Each row was made from one path, in order. Every step used is in the known rows, and no mark comes twice. Write each row's path.
(in the rows, 128 means zero)
Known rows
fakuz gukovel zavu: [141 103 129  82 103  96 129  92 111 152 161 117  90 114 146 102 145 128
  75 111 149 149 114]
gukovel fakuz zavu rivev kigamuz: [129 100 111 100  92  56 131  56 103 130 102 136 178 132 133 113 118 154
  71 108 141 148 151]
zavu fakuz gukovel rivev kigamuz vive: [114  94 125  87 127  89 103  72 155 139 158 142 201 114 123 124 124 155
  67 114 201 178 136]
zavu rivev: [137  84 119  95 134  90  75  78 102 128 142 122 138  96 137 103  96 153
  82 115 142 149 146]
gukovel rivev fakuz zavu: [142  66 126  88  67 109 141  96 139 143 127 129 136 136 130  79 143 125
  93  99 127 131 147]
vive kigamuz: [134  70 128  89 160 135  98 118 132 143 148 121  91  94 138  82  84 136
  94 102 125 139 110]
gukovel rivev: [136  69 129  84 133 118  97 108 123 146 156 120 150 109 132  69 102 119
  95 102 125 143 125]
vive kigamuz gukovel: [128  52 114  90 167 146  75 117 130 152 178 121  63  88 134  61 100 115
 104  93 125 121 109]
gukovel fakuz zavu rivev kigamuz vive: [130 106 115  88  98  69 116  53 125 128 103 122 220 124 128 141 128 192
  87 107 167 143 157]
gukovel fakuz zavu: [146  86 113  89  87 105 136  92 112 148  89 121 155 131 141  68 121 147
  88  91 132 140 141]
vive kigamuz gukovel fakuz zavu: [139  52 100  91 121 132 114 105 139 160 107 130  78 128 137  55 126 131
 101  93 121 113 129]
kigamuz vive: [135  92 132  77 138 130  83  99 125 138 158  99 186  84 132  99 101 172
 108  91 162 137 125]
zavu fakuz gukovel rivev kigamuz: [113  87 121  98 122  76 119  77 132 141 159 157 155 122 129  97 115 117
  52 115 177 183 130]
zavu fakuz gukovel rivev: [130  73 116  93 116 100 102  86 141 147 129 152 134 126 135  79 120 134
  60 121 172 180 146]
fakuz gukovel: [132  82 127  86 131 100 106  94 116 150 167 115 119 107 147  74 120 119
  70 106 158 160 119]
rivev gukovel: [134  94 133  91 106 101 107 104 122 146 187 125 120  98 138  79 117 131
  95 107 154 139 140]
rivev kigamuz gukovel fakuz zavu: [121  82 105  94 100  90 127  79 102 151 148 125 150 123 131  67 134 114
  89  76 137 123 125]
fakuz zavu gukovel rivev: [153  96 123  93 103 110 133  91 124 145 123 118 141 127 140  79 134 150
  93 116 126 147 152]
rivev fakuz gukovel: [129  63 131  92  93  99 120  89 127 143 154 137 117 110 144  80 142 113
  64 104 175 161 136]
vive kigamuz gukovel rivev fakuz: [126  17 119  93 131 143  86 114 160 151 168 149  64 108 126  65 133  97
 101  98 134 119 131]
vive kigamuz gukovel rivev: [129  34 116  87 167 147  74 120 150 158 179 127  69 106 128  56 110 101
 109 101 115 119 115]

Which path is each row?
[139  87 105  92 114  94  70  77  98 140 170 124  79  96 134 111 136 141
  98 109 136 114 138] => kigamuz gukovel zavu rivev
[136 119 133  86 113  99 136  77 136 138 152 108 210 116 127 120 138 173
 102 106 154 145 142] => fakuz zavu gukovel rivev kigamuz vive
[126 126 132  83 113  60 107  54 123 133 180 117 160 107 132 172 150 172
  75 123 183 152 129] => fakuz gukovel zavu rivev kigamuz vive
[114  67 102 104 129  75  72  59  99 135 150 148 156 102 131  91 116 122
  76  96 160 140 146] => zavu rivev kigamuz gukovel fakuz
[146 108 120  90 104  86  95  75  99 129 139 125 112 103 137 131 122 161
  86 117 133 136 139] => gukovel zavu rivev
[116  77 135  88 137  80 120  88 126 150 194 125 155 122 134  89 123  89
  65 110 149 166 111] => fakuz gukovel rivev kigamuz
[128  89 113  96 116  97 102  84 121 140 128 146 124 108 142  85 112 147
  58 113 185 179 139] => zavu fakuz gukovel
[136 113 129  96 108  86 151  81 116 139 151 122 166 123 134  96 130 132
  85 108 130 152 139] => fakuz zavu gukovel rivev kigamuz
[145  95 119  91  60  89 146  93 131 155 117 132 130 134 141  74 144 146
  90 106 150 138 159] => rivev gukovel fakuz zavu
[138  67  99  89  95 114 110  90 111 157 118 120 123 125 137  47 137 127
  98  83 134 119 139] => kigamuz gukovel fakuz zavu
[144  89 121 102 112 112 111  83 106 139  89 147 165  99 148  74 119 159
  75 104 165 166 156] => zavu gukovel fakuz
[145  97 113  92 105  82 107  76 105 133 123 109 133 120 137 105 113 162
  89 115 127 138 152] => fakuz zavu rivev
[134  82 100  97 124 136  92 105 132 145 136 155  42  93 129  98 118 148
  95 102 143 124 123] => vive kigamuz gukovel zavu fakuz
[139  52  92  98 119 105  90  78 139 148  94 138  72 132 137  81 128 152
  93 113 126 120 156] => vive kigamuz gukovel fakuz zavu rivev
[122  92 103  97 120  68 100  63  95 136 184 114 128 112 128 101 122 125
  90 100 134 122 138] => fakuz zavu rivev kigamuz gukovel
[141  66  90  97  95  88  88  65 110 146 101 131 119 130 137  76 138 149
  90 103 140 125 165] => kigamuz gukovel fakuz zavu rivev
[135  82 125  95  87  99 114  98 130 150 136 146 139 110 141  71 126 138
  83 104 165 148 153] => rivev gukovel fakuz
[117  86 140  76 142  93 107  83 147 149 197 112 196 114 128 114 131 130
  81 107 174 160 116] => fakuz gukovel rivev kigamuz vive
[137  75 115  86 140 139  97 116 127 154 175 122  35  94 133  89 127 122
 109  97 116 106 102] => vive kigamuz gukovel zavu
[151 114 120  95 104 106 135  89 103 140 121 111 136 108 145  84 125 163
  90 107 136 146 147] => fakuz zavu gukovel
[137  86 131  87  65  94 142  87 125 146 149 141  88 115 143 112 167 124
  69 107 164 146 129] => rivev fakuz gukovel zavu
[129  48 114  85 142 128  70 105 120 156 189 119 116 105 129  48 118  99
 106  92 129 124 125] => kigamuz gukovel rivev
[138  82 118 102  87  71  91  72 126 138 119 156 135 117 140 101 128 157
  74 124 172 155 179] => zavu rivev gukovel fakuz
[133  66 129  83 131 102 104  97 134 155 166 121 125 123 140  69 128 107
  74 115 147 162 127] => fakuz gukovel rivev
